Each row was made from one walk, in order. Every step used is in the known rows, and no mark comes twice. Write each row's walk.
Known rows:
f/c: [  2  -4   8  -4  -3   1   0   7   2   8  -5   8  -4  11  -4   9 -14  -2
  -5   1   3  -2  -2  -4 -13]
a/c/h/x/j: [ -2   2   3   6  -1   4 -10   5   5  20  11  -2   1  17  -7   0  11   3
   7 -10  13  -6   3  25  20]
h/c/a/x/j/s: [  9   0  -7  19   5  -2   5   2  -5   4   3 -22  -6  -5  16  -5  -1   9
   5  -8   4  -4  -5  -1  15]
a/x/h/f: [ -1   8  -8   4   5  -5   0  -7   2 -15   3  -3   6 -18   0  -4   1  -3
  11   4  -2   4   2   9   2]
f/c/a/x/j: [ 7  2 -3 15  8  1  5  9 -1 11 -2 -9 -2 -3  9  0  1  2 -2 -5  3 -9 -3 -6
 14]
s/j/x/h/c/f: [ -1   1 -13  -5  -9   1   0 -17 -18 -10   0  -2  -7  -1  -2  -5   9   0
 -12   4   0  10  -1  -7 -23]
c/h/x/j: [  0   0   6   3  -5   2 -10   9   7  13   6  -7   4  33  -2   3   7   3
   0  -4  12  -3   2  29  29]
f/h/c/a: [  4  -3   1   4   0   2   5   7   6   2   5  -2  -3 -19   6  -3  -3   6
   5  -3 -14  -3  -4 -17  10]
r/f/c/h: [  1   1   7  -8  -5   2  -3   5  13   2  -2  17   5  17  -3  12 -14 -10
   4   6  -1  -4   2  -6  -7]
x/h/c/f/r: [ -9  -5  -1  -1  -4   2   6 -14 -10 -14   2   4  -2 -26   5  -7   6   3
  -4   2 -11  14  -4  -8 -25]
c/f/h/x/j: [  1   4   3  -1  -4   0   8   6  -2   9   6  -3   1   8  -3 -13  12   4
 -11  -2  -1   3   3  20  21]
c/a/x: [  6   4 -12  12  11  -1  -7   6   6  -6   4 -10  -1 -14   7   0   3   4
   2   3   5   0  -3   5  12]
c/h/x: [ -1  -1   3  -2  -8   2 -15   7  12   3   7  -1   0  24  -5   3   5   0
   2   1  11   2   2  22   7]
a/x: [ 6  7 -7  4  5 -3 -5  3  5 -6  3  0 -1  0  2  1 -4 -1  1  4  9 -3 -2 17
  3]
x/h/c: [ -2   0   2   4 -10   4   2  -2  -2  -9   1  -1   1  -7   2   1  -7   2
   7   2  -6   5  -2  -2 -12]
r/f/h/x/j/s: [  6   4   5  -5  -3   0   8  10  -2   7  -7  -3   7  23   0  -3  -4   1
  -4  -1   4 -13   4   8  25]
r/f/h/c/a: [  5   4  -3  -2  -2   3   3   6   9  -2   4   5   4 -18   4  -1  -4   0
   8   2 -20  -4  -3 -22  19]
c/h/f/r: [ -7  -9   7  -9  11  -8 -10  -9   9   2   3   8   3  -1  -2   8   2  -1
   5  -1  -4  -1   0   7  13]
j/x/h/f/c: [ -2  -1   9 -10   2  -2   4  -6  -6   0 -10   5  -4   3  -8   2  -8  -5
   0  -2  -7   0   6 -21 -19]
r/f/c/a/x/h: [  2   8 -12   9   1   6   5   3   2 -17  -5   0   6 -23   7  -1  -3  -6
   5   8  -6  -2   0 -24 -12]
r/f/c/h/x: [  0   2   3  -9 -14   6  -8   9  13   5   3  12   3  27  -7   6  -1 -10
   2   3   4  -2   3  -1  -4]
c/a/x/h/f: [ -1   6 -13  13  11  -4  -3  -4   3 -15   4 -12   5 -31   5  -5   7   2
  13   4  -6   7   1  -2  11]
x/j/s: [  5  -4   9   5   6  -5   3   4  -8   9  -9 -12   0  22   4   8 -14   7
  -5  -1  12  -5   0  18  14]
c/f/r: [ -4  -6  -1  -6   9  -3  -3  -8  -5  -3  -1   5  -3  -9   0   0   4   3
 -13   5  -2  10  -4   9  -6]
x/h/f: [-4  1  2 -2  3 -5 -4 -5  0 -8 -1 -1  7 -8 -5  4 -5  0  8  5 -6  8  2  6
  7]
a/c/h/x: [ -4   1  -1   2  -4   4 -13   3  11   9  12   4  -3   6 -10   0   8   0
   9  -5  13  -1   3  19  -3]

Which walk is each row?
[ -3  -6  -1  -5   0  -1  -1 -10  -4  -1   7   6  -8 -14   2  -4   6   3
  -7  -1  -9  11  -7  -2 -12] : h/c/f/r
[ -2   1  -8 -10   4  -5  -8 -13 -13  -5  -7  -2   2   7  -9   7   4  -1
  -5   4   3  -2   2  -1   4] : s/j/x/h/f
[  2  -1  10  -3 -11   2   2   8   2  13  -6  -1   3  39   0   5  -6  -5
   0  -3  11  -8   5   2   4] : r/f/c/h/x/j/s
[  3  -1   5   0  -3  -3  14   4  -8   6  -1  -9  -2  11   1 -14   5   7
 -12  -3   7   3   5  16   6] : c/f/h/x/j/s
[  4   3   3  -9  -4   2  -2   6   5   4  -7  14   2  12  -6  12 -15  -8
  -2   7  -3  -3  -2 -10  -4] : r/f/c
[  3   2   7  -1  -3   2   4  13   1  13   0  -2   4  17  -3  -4   5   4
  -5  -6   3 -11   1  17  29] : f/h/x/j
[  1   7  -8  10  -8   3   4  -4   0 -17   5  -3   0 -17   6  -7  -2  -1
  10   0  -1   1  -2   0 -17] : a/x/h/c
[ -1  -6  11  -3  -4   1   0   5  10   6  -1  10  -2  16  -1  10 -13  -4
   1   1   5  -3   1  -1 -15] : f/c/h
[  1  -8  14   2 -10   1   5   9   0  16  -5  -7  -4  38   2   3  -5   1
  -3  -9  18  -7   4   7  -4] : f/c/h/x/j/s
[ -7  -4   5 -13  14  -3  -3 -14  -9  -8 -10   3   0  -8  -4   2   3   0
  -4  -2  -7  -3   3 -11  -5] : j/x/h/f/r
[ -5  -5   3   5   3  -1   3   0   0  -2  -4  -4   2 -21  -1   3  -3   1
   7   1 -12   8   0 -23  -4] : x/h/f/c/a
[ -1  -3  12   1 -11   4  -2  11   6  19   2  -1   0  35  -3   4   3  -1
  -2  -8  10  -7   2  11   8] : f/c/h/x/j
[ -2   5  -3   2   0  -3   8  -5   1  -8  -1   4   2 -18  -1  -4  -4  -7
   9   1  -3   1   2  -9 -20] : a/x/h/f/c
[  2  -6   3   4   3   2  -2  10   3   8  -5  -1  -5  -3   1   9  -7   3
  -3   1  -1   1  -3 -15  -3] : f/c/a
[-10  -6   3  -5  10  -4  -2 -11  -4  -9  -5   3   7 -18  -2   4   2   1
   2   2  -8   2  -1  -2   2] : x/h/f/r
[ -6  -5 -12  -9  -2   2   2 -23 -23 -11  -5   3  -7 -10   1  -4  14   2
 -17   0  -2   4  -4 -15 -27] : s/j/x/h/c/f/r
[  6  -2  -1  11  12  -9   9   1  -3  12  -3 -15  -4  -6   9  -2  -2   3
   4  -8   3  -5  -1 -11  12] : h/f/c/a/x/j/s
[  3   8  -1 -11  -7   3  -2  11   9  -1   1  10   7   9  -7  -2   1  -4
  -1   5  -4  -6   2   5  17] : r/f/h/x
[ -1   3  -5   1   7  -2  -3  -5  -1   4   9   7  -6 -18  -9  -3   2   1
   0   2   3  13   0  13 -11] : a/c/f
[ -6   1 -12   5  -1   2   9 -16  -8 -21   6   2  -3 -37  10 -16  11   0
  -1   0  -7  10  -4  -5 -30] : a/x/h/c/f/r
[ -5  -4   0  -7   1   3   6 -17 -15 -13  -3   3  -9 -16   2 -10   7   2
 -10  -2 -11   9   0 -17 -31] : j/x/h/c/f/r
[  7   8 -12   4   4   2  -2   7   7  -3  -1   3   1 -11   5   2  -3  -6
   2   5  -3  -5  -3 -18   1] : r/f/c/a/x
